Each row was made from one path, in order. Every step used is in the known rows, and no mark comes twice. Write each row's path.
Known rows
kupan > zuduk > lisog > suga > mures: [ 1.466  0.342 -7.011 -1.737  1.635 -1.576  0.622  1.303  2.906  2.855
  3.644  0.185 -1.704  1.062  0.242 -0.808  1.410 -0.083  1.809 -1.652]
savufib > lisog > suga > mures > birel > kupan > zuduk: [ 1.743  2.460 -5.216 -2.903  1.531 -3.801 -1.757 -0.876 -0.344  1.560
  6.063 -0.279 -1.665 -0.004  0.276 -2.315 -0.651 -0.729  3.910 -2.191]
lisog > sumegu > mures > birel: [-1.363  0.764 -0.910 -0.088  1.504 -0.506  0.035 -1.483 -0.669 -0.330
  3.890  3.257 -3.097  2.074  1.811 -2.341 -0.947  1.590  0.949 -0.574]
kupan > birel > lisog: [ 0.287  0.446 -1.993  0.941  0.110 -0.432 -0.244 -0.576 -0.441  0.948
  1.324  0.385 -4.269  2.991 -0.558 -3.317  0.963  1.113  0.995  0.632]
birel > kupan > zuduk > lisog > sumegu: [ 0.517  0.235 -3.665 -2.200  2.673 -1.934  0.348 -1.213  0.477  4.213
  3.053 -1.292 -3.931 -0.444  0.521 -3.459  0.659  2.570  0.987 -1.990]
zuduk > kupan > birel > lisog > sumegu > mures: [ 0.107  1.686 -3.514 -0.934  0.750 -0.294 -1.352 -0.538 -1.075  0.637
  3.337  0.542 -5.177  2.965 -0.507 -4.059  1.436  2.885  2.046 -1.729]
zuduk > kupan > birel > lisog: [ 0.963  0.793 -2.633 -0.767  0.855 -0.656 -0.944  0.024 -1.358  0.691
  1.257 -1.521 -5.164  1.885 -0.670 -3.711  1.050  1.500  1.883 -0.705]
sumegu > mures > birel > kupan > zuduk > lisog > suga: [ 1.287  0.839 -6.093 -2.302  3.126 -2.235 -1.549  1.998  0.580  1.527
  4.284 -0.170 -1.538  3.258  0.583 -5.236  0.276 -0.626  2.517 -3.436]
suga > mures > sumegu > lisog: [-1.192  1.480 -4.311 -1.440  0.770  0.604 -0.739 -0.705 -1.022  1.226
  2.958  1.638 -2.801  0.622  1.589 -0.031  0.457  0.867 -0.790  3.520]
savufib > lisog > suga > mures > sumegu: [-1.307  2.345 -4.123 -2.178  1.078 -2.762 -0.697 -1.192  1.062  1.700
  3.771  1.798 -2.273 -0.314  1.970  1.801 -0.080  1.847  1.143 -0.374]
kupan > zuduk > lisog: [ 1.124 -0.059 -3.584 -0.950  1.258 -0.851  0.609  1.219  1.757  2.249
  2.298 -0.739 -3.606 -0.080  0.871 -2.786 -0.126 -1.048  0.100 -0.006]
suga > mures: [-1.139  0.461 -2.682 -0.548  0.112  0.498  0.383 -0.901 -1.060  0.426
  2.603  1.539 -2.659 -0.578  0.960  0.495  0.588  0.144 -0.185  1.544]
birel > kupan: [-1.520  0.616 -0.913 -1.426  1.444 -0.455  0.013 -1.160 -2.867  1.207
  1.788 -0.059 -3.382 -1.123  0.498 -1.535  0.105  1.478 -0.251  0.013]
savufib > lisog > sumegu > mures > birel > kupan > zuduk: [ 0.599  2.663 -2.847 -2.083  1.244 -2.835 -2.132 -1.704 -1.662  0.906
  6.553  0.995 -3.683  0.042  1.078 -4.706 -1.775 -0.066  2.434 -1.660]
sumegu > mures > birel > kupan > zuduk > lisog: [ 1.106  0.725 -5.048 -1.896  2.421 -1.253 -1.737  1.769 -0.835  0.727
  4.090 -0.615 -2.838  2.197  1.237 -6.202 -0.458 -2.086  0.991 -0.912]
zuduk > lisog > sumegu: [-0.584  0.297 -2.104  0.085  1.405 -0.723  1.626 -1.605  1.344  3.310
  1.144  1.225 -3.586  0.929  1.329 -2.174  0.551  3.855 -0.123 -0.982]
mures > sumegu: [-2.451 -0.274 -0.406 -1.603  2.102 -0.909  0.309 -0.822 -0.105  0.865
  1.592  1.016 -3.922 -0.859  2.512  0.846 -0.365  1.588 -1.138  1.732]
savufib > lisog > sumegu > mures > suga: [-1.834  2.239 -2.435 -0.404  1.459 -1.374  0.024 -0.471 -0.306  1.987
  4.252  2.900 -3.554  0.754  2.186 -0.512  0.001  1.722  0.734 -0.686]
birel > lisog: [-0.406  0.292 -0.996  0.927  0.071  0.528  0.207 -0.710 -0.872  1.436
  0.023  0.663 -3.436  0.605 -0.248 -1.946  1.039  1.448  0.600  0.400]
zuduk > kupan > birel > lisog > suga > mures > sumegu: [-0.093  0.973 -6.179 -2.978  2.745 -2.230 -1.779  0.025  0.894  1.789
  2.655 -1.003 -3.690  3.132  0.413 -0.284  2.258  3.293  2.993 -1.280]

Write each row's path
[-1.141  1.150 -2.106  0.851 -0.232  0.782 -0.178 -1.407 -0.676  1.164
  1.690  2.756 -3.415  1.755  0.063 -2.320  1.418  2.940  0.890 -0.577]  birel > lisog > sumegu > mures
[ 1.286  0.547 -5.556 -2.412  2.968 -2.442 -0.623 -1.424  0.629  3.106
  4.403 -0.761 -2.888  1.615  1.680 -3.953  0.159  1.592  2.401 -1.140]  suga > mures > birel > kupan > zuduk > lisog > sumegu
[-1.258  0.714 -3.658  0.511  2.397 -0.770 -0.282  0.149  0.544  2.187
  3.145  2.296 -4.152  5.482  0.964 -2.521  2.387  2.687  1.810 -0.474]  kupan > birel > lisog > sumegu > mures > suga
[ 0.915  0.174 -3.989 -2.225  2.059 -1.290 -0.259  0.660 -0.342  2.782
  2.394 -1.990 -3.586 -0.462  0.420 -3.895  0.516 -0.169  0.301 -0.862]  birel > kupan > zuduk > lisog
[-0.904  1.352 -2.797 -1.482  2.176 -0.947 -0.001 -0.462  0.811  2.103
  2.136  1.768 -2.180  1.361  0.531 -0.065  0.588  2.795  0.328 -0.062]  mures > sumegu > lisog > suga
[ 0.307  2.201 -5.408 -0.512  0.013  0.704  0.035 -0.554 -0.348  1.739
  3.080  2.290 -1.016  1.518 -0.781 -0.227  1.509  1.363  1.387 -0.035]  sumegu > lisog > suga > mures
[-0.001  0.754 -6.057 -0.729  1.252 -0.608  0.888  0.374  1.732  2.624
  1.642  1.022 -1.173  2.029  0.585 -0.407  1.752  1.996  1.133 -1.617]  zuduk > lisog > suga > mures
[-0.502  0.967 -4.586 -1.340  3.117 -0.936 -1.036  0.734 -0.298  1.557
  3.336  0.131 -5.079  4.222  0.826 -2.918  2.309  3.258  2.483 -1.804]  zuduk > kupan > birel > lisog > sumegu > mures > suga
[ 0.501  1.055 -5.844 -1.569  2.976 -1.906 -0.551 -0.380  0.199  2.528
  2.287 -0.100 -0.790  3.355  0.968 -2.951  1.034  2.312  2.587 -2.505]  zuduk > lisog > suga > mures > birel > kupan
[-0.106  0.826 -1.974  1.302  0.130  0.733 -1.203  0.410 -1.274 -0.722
  1.517  2.004 -2.723  3.492  0.559 -4.373  0.042 -0.373  1.254  0.432]  sumegu > mures > birel > lisog
[ 0.041  0.643 -2.613  0.516  0.737 -0.578 -0.270 -2.905  0.122  1.784
  1.904  1.932 -2.908  2.832  0.789 -2.096  0.842  3.241  2.723  0.190]  suga > mures > birel > lisog > sumegu
[-0.898  0.387 -0.372 -1.196  2.471 -1.223 -0.466 -1.521 -2.611  0.453
  2.186  0.072 -3.028  0.592  1.246 -2.984 -0.815  1.051  0.838 -0.170]  mures > birel > kupan
[-0.130  0.631 -2.573 -2.242  2.637 -1.868 -1.089 -1.161 -1.337  0.483
  5.900  1.020 -3.411  0.713  1.176 -3.939 -0.684  0.332  1.942 -1.293]  lisog > sumegu > mures > birel > kupan > zuduk
[ 0.347  0.422 -2.945  0.629  0.176  0.134 -0.816 -0.919 -0.693  0.497
  1.337  1.078 -2.436  2.691  0.680 -2.513  0.556  0.393  2.014  1.372]  suga > mures > birel > lisog
[ 0.031  2.220 -1.782 -0.341  0.064 -1.971  0.193 -1.070  0.340  1.630
  2.484  1.614 -2.504 -0.713  0.122 -0.176 -0.465  1.515  1.448 -2.069]  savufib > lisog > suga
[ 0.549  0.979 -5.295  0.143  0.559 -1.015 -0.418 -0.486  0.736  1.759
  2.639  1.125 -2.259  4.177 -0.976 -1.156  2.594  2.109  2.983 -1.061]  kupan > birel > lisog > suga > mures
[ 1.672  0.423 -6.030 -2.321  2.461 -1.754 -1.195  0.452 -0.123  2.090
  3.828 -1.563 -2.537  1.501  1.219 -4.413 -0.003 -1.232  1.766 -0.036]  suga > mures > birel > kupan > zuduk > lisog
[-0.163  0.168 -1.967 -2.528  1.907 -1.357 -0.224 -0.482 -1.575  1.434
  3.588 -1.187 -3.791 -2.129  0.135 -1.928  0.109 -0.588  0.538 -0.252]  birel > kupan > zuduk
[ 0.228  0.847 -5.112 -2.189  1.929 -1.060 -0.741  0.136 -0.246  2.886
  4.449  0.053 -3.537  0.621  0.760 -4.362  0.764  1.148  0.605 -1.719]  birel > kupan > zuduk > lisog > sumegu > mures
[-1.011  1.027 -3.471 -0.034  0.735  0.190  0.655 -0.351  0.567  1.768
  2.437  2.365 -3.238  1.711  1.370 -2.902  0.707  2.571 -0.483 -1.115]  zuduk > lisog > sumegu > mures
[-1.189  1.184 -1.956 -1.029  1.366  0.147 -0.319 -0.703 -0.820  1.289
  1.976  1.242 -3.577  0.542  1.597 -0.981 -0.331  1.309 -1.163  2.576]  mures > sumegu > lisog
[-1.255  0.423 -5.871 -1.975  2.797 -1.798  0.220  0.346  2.547  3.057
  1.691  0.910 -1.735  2.043  2.262  0.708  1.412  2.767  0.465 -0.528]  zuduk > lisog > suga > mures > sumegu
[-1.310  0.567 -4.515 -1.339  1.662 -1.086 -0.573 -0.712  1.300  2.326
  1.185  1.270 -2.019  1.938  0.904  1.280  2.266  3.165  1.679 -0.162]  birel > lisog > suga > mures > sumegu
[ 0.094  1.076 -2.858  0.761  0.931 -0.325 -0.949  0.444  0.119  0.116
  1.605  2.487 -1.572  4.330 -0.163 -3.252  0.802  1.094  2.969 -2.201]  sumegu > mures > birel > lisog > suga
[ 0.640  0.175 -3.914 -2.759  2.211 -1.648 -1.216 -0.612 -1.726  0.409
  4.955 -0.763 -2.672 -0.092  1.047 -2.491 -0.386 -1.653  1.891  0.553]  suga > mures > birel > kupan > zuduk
[-0.080  0.532 -2.127  0.461  0.577 -0.478  0.601 -0.549  0.674  2.147
  0.226  1.288 -2.222  1.707 -0.969 -0.973  1.852  2.849  2.059 -2.060]  birel > lisog > suga
